Each row comes from the steps of one path. Every step used is in the known rows, and no mark comes twice. Write the path behind each row, first mark first.
In the rows, 128 means zero.
Known rows
D, C, M: [113  81  91 123  70 100 209 124 141 166 164  87 145 146 146 132 118 156
 125  96  72 163 151 125 156 100 146 157 107  89 104 127 137 137  99 150
  97 122 131 112 120  99 126 109 110]
T, F, R: [142 108 137 100 105 113  37 140 138 168 123 107 134 168 128 123 119 183
 134 119 126 171  88 128 152 126 127 151 117 106 105 106 138 136 115 173
 142 114 124 107 125 102  98 100 103]
M, P, D, C, H, N: [141  89 108 116 137 134 186 119 202 180 144  59 141 236 149 116 128 141
 125 109 115 157  89 107 240 168 101 175 102  83  54 106 112 143  97 152
 135  96 162 102 120 127 156  93 105]
T, F, C, D: [122 119 126 117 113  99  73 138 170 160 131 121 135 169 126 124 119 183
 139  82 140 177  84 136 163 115 111 148 117 102  90 119 140 141 106 139
 144 124 147  93 128  99 128  99  94]
B, F, C, D: [160 102 104 139 116 105  85 125 169 185 151 119 151 190 125 121 126 159
 136  78 141 145  95 124 156 164 127 128 121 122 100 124 124 147 107 146
 153 115 128 101 130  96 144 131 123]
B, F, C: [163 105 106 136 103 113  87 122 138 188 145 111 151 171 127 116 129 159
 137  80 137 143  97 118 142 182 135 127 128 123 101 117 123 143 119 145
 147 114 127 105 129 103 145 127 124]
N, H, C: [116 123  91 137 119 112 223 134 133 181 131  67 109 163 130 144 106 181
 131 130 136 150  98  95 141 118 126 149 135 131 132 105 138 121 102 138
 115  93 124 107 127  93 141 124  97]
C, H, N, F: [172 118 127 138 145 114  85 110 179 196 158  51 132 192 133 138 111  80
 125 107 146 163  93 121 152 165 103 147 108 100 122 108 109 122 124 140
 122 103 124  79 114 107 125 115 101]
Y, F, B: [179  93 107 130 100  99  45 133 152 144 135 110 111 179 141 130  86 172
 111 136 153 129 113 132 157 118 111 128 108 104 126 105 157 116 121 136
 141 120 109 120 143 112 136 130 140]
T, F, N, H: [147 125 125 110 116 105  43 130 147 158 111 102 118 176 128 133 118 204
 130 109 136 177  92 113 146 156 127 150 131 114 105 116  71 128 125 137
 141 110 139 113 118  96 131 104  61]
H, N: [145 124 122 126 120 133 137  90 171 196 138  94 142 195 134 114 111 183
 122 119 137 151  92 122 142 200 110 150 125 115 109 108  89 141 116 144
 120  90 123  82 115 136 130 105 105]
P, D, C, H: [138  79 108 117 135 127 199 150 226 180 162  55 140 230 147 137 126 110
 125  96  84 169  85 126 183 142 100 145 110  86 107 123 123 144  92 166
 142 108 133 116 114  84 136 102 101]
B, F: [168 105 114 131 115 133  45 129 139 199 147 101 145 180 125 127 110 158
 131 104 135 154 103 117 144 175 145 123 130 120 114 120 117 148 114 144
 143 116 113 105 133  98 138 118 117]
D, C, M, P: [112  78  89 120  73 101 211 120 137 165 159  84 148 152 150 123 121 162
 127  99  79 157 154 117 188 101 145 168 105  82  78 121 138 139  97 145
  95 117 146 109 119 109 137 105 111]
N, F, Y: [159 103 103 132 107 105  43 121 134 162 162 108 111 176 133 120 121 177
 125  99 127 153  99  98 168 172 138 113 124 115 124  85 145 121 110 140
 126 105 115 118 146 115 148 123 135]
X, F, C: [141  99 109 118 101  74 117 122 135 221 145 123 142 158 145 110 138 168
 128  75 145 148  72 115 132 129 137 141 114 112 115  83 133 130 114 151
 147 133 121  94 123 110 152 130 126]
Y, F, P: [164  79 108 127 100 110  78 135 148 198 136 111  99 187 145 127 131 183
 139 127 155 127 119 136 175 124 110 143 112 103 120 114 148 117 118 140
 141 125 118 119 129 114 107 128 118]
X, F: [143  98 117 117 112  94  75 124 133 232 148 114 138 166 144 120 116 168
 122 102 138 158  78 114 132 123 149 138 115 108 125  85 128 137 112 148
 139 135 109  94 127 104 145 120 123]
G, F, N, H, P, D, C: [142  92 106 120 100  90 169 119 176 137 118 101 133 204 147 130 119 192
 134  97 100 140 102 107 152 145 124 142 124 114 127  92  34 131 119 158
 143  96 131 113 102  88 111 111  73]
M, P, D: [140  93 113 106 128 143 163 133 195 180 141  84 142 231 146 112 120 168
 130 117 153 156  85 107 232 154 102 166 109  87  55  95 129 146  91 145
 143 106 155 111 135 129 151  98 102]
D, C: [118  89  96 118 112 111 205 125 124 162 156  81 145 155 141 123 125 162
 127 100  62 156  99 114 151 109 152 139 120  99 112 109 133 144 103 151
 117 115 130 112 123 101 133 104 104]
P, D: [141  97 116 109 125 144 158 148 227 190 153  90 137 237 140 128 116 159
 128 109 133 164  82 124 175 158  95 142 119  94 106 109 120 146  87 160
 150 105 126 118 127 100 130 105  95]
H, P, D, C: [122  65 107 123 115 146 176 110 195 195 134  79 139 233 147 122 116 180
 141 105  83 151  95 113 140 117 100 153 118 109 140 120 126 145 103 167
 126  97 126 101 106 117 133 103 109]
G, F, S: [148 103 127 116  86 100 142 131 144 142 136 122 142 120 137 112 123 164
 129 177 125 146  95 122 155 122 137 130 128 100 119  91  96 135 120 162
 142 110 121 101 124  97  95 111  95]
P, D, C, H, N, F, S: [144  89 105 122 132 118 155 133 237 185 158  60 130 224 146 136 130 126
 124 132  76 164  90 115 184 173 100 148 112  97 107 128 103 134 108 171
 137  90 133 111 116 102 133 106  99]
B, F, T: [228  95 108 140 112 127  49 124 137 183 142 109 168 176 127 120 142 164
 132  99 131 146  99 117 147 166 133 115 129 118 114 119 102 142 122 140
 147 114 118 117 121 100 112 127 113]
M, C, D: [123 112 109 121 137 115 243 147 176 165 156  91 152 197 135  90 117 161
 125 110 138 156 102 115 166 111  99 141  96  90  60  93 133 131  71 133
 138 115 152  91 141 119 130 104 106]
M, P, H: [149  96  93 113 128 141 162 138 148 173 148  72 148 182 145 115 115  95
 124 119 156 157  85 109 219 133 106 166 108  89  69  95 124 139 121 127
 138  96 154 109 134 124 152 102 103]
H, N, F: [144 130 113 132 121 118  55  90 168 198 146  98 124 205 133 119 108 198
 126 116 129 149  99 104 142 207 116 145 124 125 111 102  91 130 123 141
 112  83 125  84 130 140 124 105 103]
N, F: [142 113 103 122 114 109  32 128 137 179 162 101 120 180 133 130 111 179
 136 109 132 157  99 100 146 132 138 132 123 114 125  88 134 128 115 135
 118 108 124 109 151 113 119 111  98]
B, F, N, H, P, D, C: [172  88  92 137 117 116  75 110 172 187 125  90 134 222 134 132 127 190
 133  97 105 146 106  99 141 204 132 138 128 135 118 134  47 134 125 154
 149  94 125 118 108  99 152 128  94]
T, F, X: [130 108 134 100 103 125  13 137 140 171 119 110 177 163 128 120 118 194
 136 111 125 185  87 123 151 130 126  90 126 102 103 119 138 134 115 133
 146 113 138 109 144 107 143 102 101]
M, P, H, N, F: [150 106  90 121 129 136 114 118 160 186 147  72 134 200 147 114 111 115
 125 119 151 152  89 103 218 172 100 172 107 100  68  97 103 136 132 127
 128  82 157 100 133 141 152  98 104]
H, C, D: [ 96 116 114 132 116 114 223 143 169 187 159  91 144 168 129 128 106 157
 130 120 110 151  87 130 161  96 124 148 119 108 133 115 137 149  76 140
 129 108 115  86 137 110 128 115 109]
Y, F: [157 100 107 131 106 113  76 142 146 206 143 104 107 179 145 134 118 177
 120 109 158 135 117 135 149 122 113 124 109 101 126 110 136 122 111 142
 138 128 102 114 144 107 129 118 125]

Which path is each row?
[159  90 116 124 100  90  85 120 131 214 147 122 127 160 144 111 127 169
 111  89 134 153  77 112 157 165 145 119 114 114 124  82 136 128 111 153
 151 133 100 100 125 110 174 129 163]  X, F, Y
[186 112  82 137 125 131  94 123 180 191 155  75 142 191 140 133 120  88
 121 111 130 154  88 114 152 183  85 143 116 113 119 111  76 128 154 133
 131  72 127 108 120 118 118 107  98]  P, H, N, F, T
[ 96 111 112 133  57 114 225 139 145 198 160  90 142 133 135 130 103 153
 131 117 114 153 143 131 146 111 130 163 117 101 134 126 139 135  85 140
 101 109 112  96 130 116 120 121 114]  H, C, M
[155 112 137 106 106 112   5 135 145 111 119 111 132 162 127 121  70 179
 130 137 127 177  85 126 159 122 132 148 127 104 107 110 158 133 122 136
 138 117 136 107 127 104 128 100 103]  T, F, B
[139  93 104 123 137 121 152 135 236 188 161  56 131 244 148 138 121 128
 126  97  80 164  92 118 182 169  98 146 108  96 107 123 109 139 104 167
 134  94 133 109 117  99 135 100 101]  P, D, C, H, N, F
[119 103  82 136  83 128 210 160 162 198 171  65 147 144 144 142  99  55
 123 116 121 159 121 132 156 120  97 160 113  99 136 127 118 132 122 133
 122  91 117 109 125 101 127 115 109]  P, H, C, M
[129  81  84 136 108 122 185 110 187 185 120  72 107 218 145 148 105 194
 138 117 125 155 127  96 143 113  98 161 122 125 130 121 135 122 105 151
 110  92 129 106 107  91 142 117  99]  N, H, P, D, C, M
[186 111 126 139 141 108  70 105 184 162 154  55 133 190 132 134  96  77
 122 120 144 161  89 120 157 162 103 151 110 103 120 105 122 117 128 139
 122  98 128  83 113 109 126 120 105]  C, H, N, F, B
[149 115 109 128 118 123  60  91 200 200 139  97 119 236 136 117 116 205
 142 126 123 147  97 109 174 215 106 161 122 126 105 106  92 127 124 146
 122  78 133  92 118 143 114 109  96]  H, N, F, P, D
[144  92 125 128 139 134 242 139 180 184 148  43 151 206 141  98 121  99
 131 108 135 152 104 115 151 124  79 150  96  83  82  98 133 120  93 142
 135 105 151  88 117 117 132 108 106]  M, C, H, P, D
[159  83  84 137 109  97 104 123 180 194 124  91  94 222 150 140 136 204
 117 100 126 127 122 116 145 152  99 138 108 115 130 123  67 110 121 150
 143 106 116 128 120 110 143 127  99]  Y, F, N, H, P, D, C
[128 121 132 112 103 102  76 136 139 164 127 111 133 153 127 120 125 183
 141  85 137 172  84 130 151 133 119 146 126 104  95 113 140 137 117 140
 140 121 145 101 126 104 130  99  95]  T, F, C
[133  89 108 120  59 118 157 119 158 180 153 105 149 163 144 121 109 158
 127 111 166 163 165 123 197 113 120 181 100  79  72 113 141 134  92 132
 101 122 142 100 130 122 128 111 110]  C, M, P
[132  84  86 132 131 127 186 111 183 181 116  68 107 225 143 144 108 197
 140 119 119 152 100  88 140 117 103 153 128 127 133 112 131 127 108 154
 120  87 129 106 109  92 146 114  97]  N, H, P, D, C
[149 108 123 125 138 123 243 146 149 171 156  44 153 171 136  98 120  89
 125 109 141 156 102 116 155 123 100 144  97  80  71  90 136 116  94 131
 132 114 153  94 125 111 129 110 104]  M, C, H
[138  97 136 105 110 130  40 146 183 176 119 105 121 205 134 125 119 194
 155 124 122 175  90 130 195 142 114 164 125 100  98 123 137 136 114 146
 147 118 146 110 115 103 103  99  79]  T, F, P, D
[182 114 124 143 141 113  90 106 182 186 157  56 128 188 132 133 118  79
 119 102 146 160  94 119 164 185 104 140 110 102 120 104 115 118 125 142
 126  98 121  83 115 111 139 119 119]  C, H, N, F, Y
[114 109  89 138  94 109 228 136 175 188 133  69 108 186 142 148 101 182
 133 127 143 152 134  97 178 127 111 167 123 119 107 119 137 121  93 141
 108  91 134 105 127  99 145 120 102]  N, H, C, M, P, D
[148  87 104 129 132 119 159 133 234 179 160  60 126 243 148 132 126 127
 122  92  75 163  91 117 196 189  98 137 108  98 105 122 114 135 102 168
 140  94 129 113 116  99 149 107 118]  P, D, C, H, N, F, Y
[142  88 111 120 137 129 192 134 237 187 156  54 139 240 147 137 125 121
 123  96  82 165  89 124 184 168  96 151 109  92 104 124 108 145  98 169
 139  99 135 108 110  95 138 101 101]  P, D, C, H, N
[169 100  95 133 111  94  85 127 157 189 126 101  96 191 143 139 133 196
 113 107 163 131 118 120 143 152 107 131 115 113 126 113  71 109 122 140
 144 113 111 126 132 106 138 134  96]  Y, F, N, H
[167  98 106 126 102 101  76 130 153 190 138 109 112 187 143 128 136 184
 111 102 155 132 113 132 144 154 114 131 109 103 124 113  70 116 119 141
 148 120 107 123 131 118 132 129 101]  Y, F, N
[155 108 119 129 138 121 202 132 193 184 152  46 140 220 140  95 126 112
 136 115 129 150 106 110 177 173  80 158  94  93  64  96 118 111 101 137
 132  94 161  89 117 130 121 110 102]  M, C, H, N, F, P, D
[165  76 133 131 141 144 147 123 206 195 149  45 145 216 140 138 113  66
 136 106 144 161  85 130 149 107  85 154 108  91 143 116 135 131 109 152
 138 111 122  90 100  93 126 116 102]  C, H, P, D
[143  67 108 111 107  93 100 129 171 228 143 114 128 206 153 117 137 181
 143 109 103 151  78 114 179 136 139 160 114 110 113  98 131 133 113 159
 149 128 125 106 108 106 130 124 115]  X, F, P, D, C
[136 107 119 114 115 109  64 124 171 162 107  91 115 202 135 134 120 213
 135 101  99 175  93 111 148 155 119 156 127 115 111 127  66 128 123 149
 140 101 142 116 104 101 138 100  64]  T, F, N, H, P, D, C
[134  84 108 118  63 125 160 129 202 186 155 101 147 198 150 124 110 160
 128 108 163 164 161 128 212 133 102 182  99  77  65 119 134 137  85 143
 110 116 142 104 129 120 131 105 108]  C, M, P, D
[160  92 102 137  80 110  91 126 178 197 148 112 150 197 134 118 127 160
 139  77 148 148 132 121 178 188 116 148 115 112  80 131 122 138 108 148
 141 110 137 109 125 110 150 125 127]  B, F, C, M, P, D
[141  96 106 130 132 106 201 111 153 172 155  47 144 168 143 133 125  99
 122 100  71 159  99 124 159 135 131 150 111  95 111 119 117 135 116 152
 114 107 133  94 106  97 136 107 106]  D, C, H, N
[152  94 115 117  99  87  79 122 134 223 146 123 135 126 145 112 137 169
 118 173 135 156  75 111 134 131 148 140 122 110 124  97 117 128 123 158
 148 127 106  94 123 113 141 130 118]  X, F, S
[114  78  78 123  76 106 215 125 143 168 161  77 148 154 154 128 120 126
 126  96  80 161 149 118 193 104 136 171 100  83  82 124 133 135 108 145
 101 112 145 111 121 107 137 102 112]  D, C, M, P, H
[162 110  97 118 120 101 166 110 154 151 126  94 128 188 131 128 136 185
 124 109 150 154  90  99 138 167 125 150 133 123 113 104  40 117 117 135
 138  98 131 124 110 104 137 130  57]  F, N, H
[183  88  98 136 112 138  45 119 160 205 138  95 139 199 131 123 118 127
 149 121 127 145 101 121 179 203 123 150 126 128 109 132 104 138 140 140
 149  96 127 107 109 109 122 126 111]  B, F, P, H, N
[138  92  93 135 127 127 161 104 146 181 115  77 109 194 135 141 104 192
 139 126 153 151 102  92 123 104 110 150 133 130 140 103 139 123 114 142
 115  96 125 100 113  96 141 120  95]  N, H, P
[125  87 102 111 125 130 198 147 215 177 154  76 139 230 147 129 125 162
 128 101  77 163  90 120 179 151 109 144 116  93 104 117 119 148  88 168
 140 105 132 120 124  97 134 100  99]  P, D, C
[148 121 120 132 139 115 198 128 160 182 154  46 143 192 137  97 120 109
 123 107 137 152 108 108 155 164  93 146  96  90  69  91 117 114 103 134
 124  98 154  81 126 129 130 104 107]  M, C, H, N, F
[117 106  84 133 124 131 209 164 182 192 169  66 145 168 138 141 101  58
 123 115 119 160  78 132 166 110  94 151 112 105 138 121 115 143 116 134
 143  93 119 105 132  96 132 113 103]  P, H, C, D
[178 108 114 146 118 108  81 113 160 196 146  87 151 178 124 122 127 117
 134  80 143 144  96 123 149 199 120 133 122 122 103 127 112 138 127 147
 145 106 126  93 113 102 147 129 124]  B, F, C, H, N
[163  82 131 134 137 137 143 114 165 187 148  51 147 179 137 136 114  64
 134 105 146 161  88 128 135  89 102 153 109  94 146 109 143 131 116 143
 127 116 121  84 103  93 124 121 102]  C, H, P
[141 103  99 130  94 110  79  91 201 195 147  98 119 226 142 122 120 204
 143 120 100 147 128 112 178 207 112 169 113 118  99 121  94 128 120 149
 108  81 136  93 112 142 111 107 101]  H, N, F, P, D, C, M
[133  72 107 131 129 115 203 115 140 171 153  48 146 165 143 136 123  97
 131  95  66 157  99 120 145  86 134 150 112  93 132 118 138 135 113 153
 116 115 130  97 105  92 133 111 108]  D, C, H, P
[148 104  83 128 134 120 137 115 181 180 149  81 139 209 144 113 119 115
 127 107 157 149  86 106 228 163  88 171 101 101  59 100 106 136 126 127
 134  83 164  94 133 140 155 102 105]  M, P, H, N, F, C, D
[147  88  88 125  59 109 117 113 180 190 155  93 140 183 149 126 109 124
 126 115 158 155 166 119 203 144  97 187  91  92  72 117 120 122 117 146
 106  94 140 102 128 131 119 113 118]  C, M, P, H, N, F, R
[176 112 125 139 137 112  86 108 182 192 156  55 132 171 134 133 121  81
 122 144 144 162  91 121 154 170 103 153 113 102 120 112 104 118 131 144
 121  95 124  79 114 111 121 118  97]  C, H, N, F, S
[128  86 104 106 129 136 190 129 185 172 144  77 141 226 150 113 126 167
 128 111 114 154  90 103 236 148 114 166 107  84  54 101 126 146  92 150
 136 103 161 114 130 125 155  93 105]  M, P, D, C
[160 111 117 136 120  95 203 107 172 173 144  77 151 167 130 116 142  95
 131  75 155 148  80 129 150 162  93 154 117 102 102 105 124 124 118 140
 135 102 143  91 106 112 135 126 107]  F, C, H, N
[122 108  87 129 113 138 209 161 151 193 164  59 145 152 137 135 106  57
 124 117 116 155  82 125 153 127 101 148 121 107 139 117 117 137 128 133
 133  86 119 111 127 102 136 112 105]  P, H, C
[140 114  94 129 119  92 203 119 169 154 131  92 129 190 129 131 131 183
 124 112 134 148  89 104 145 154 123 155 131 125 123 111  39 122 106 133
 139  91 129 117 110 106 141 136  60]  F, N, H, C, D
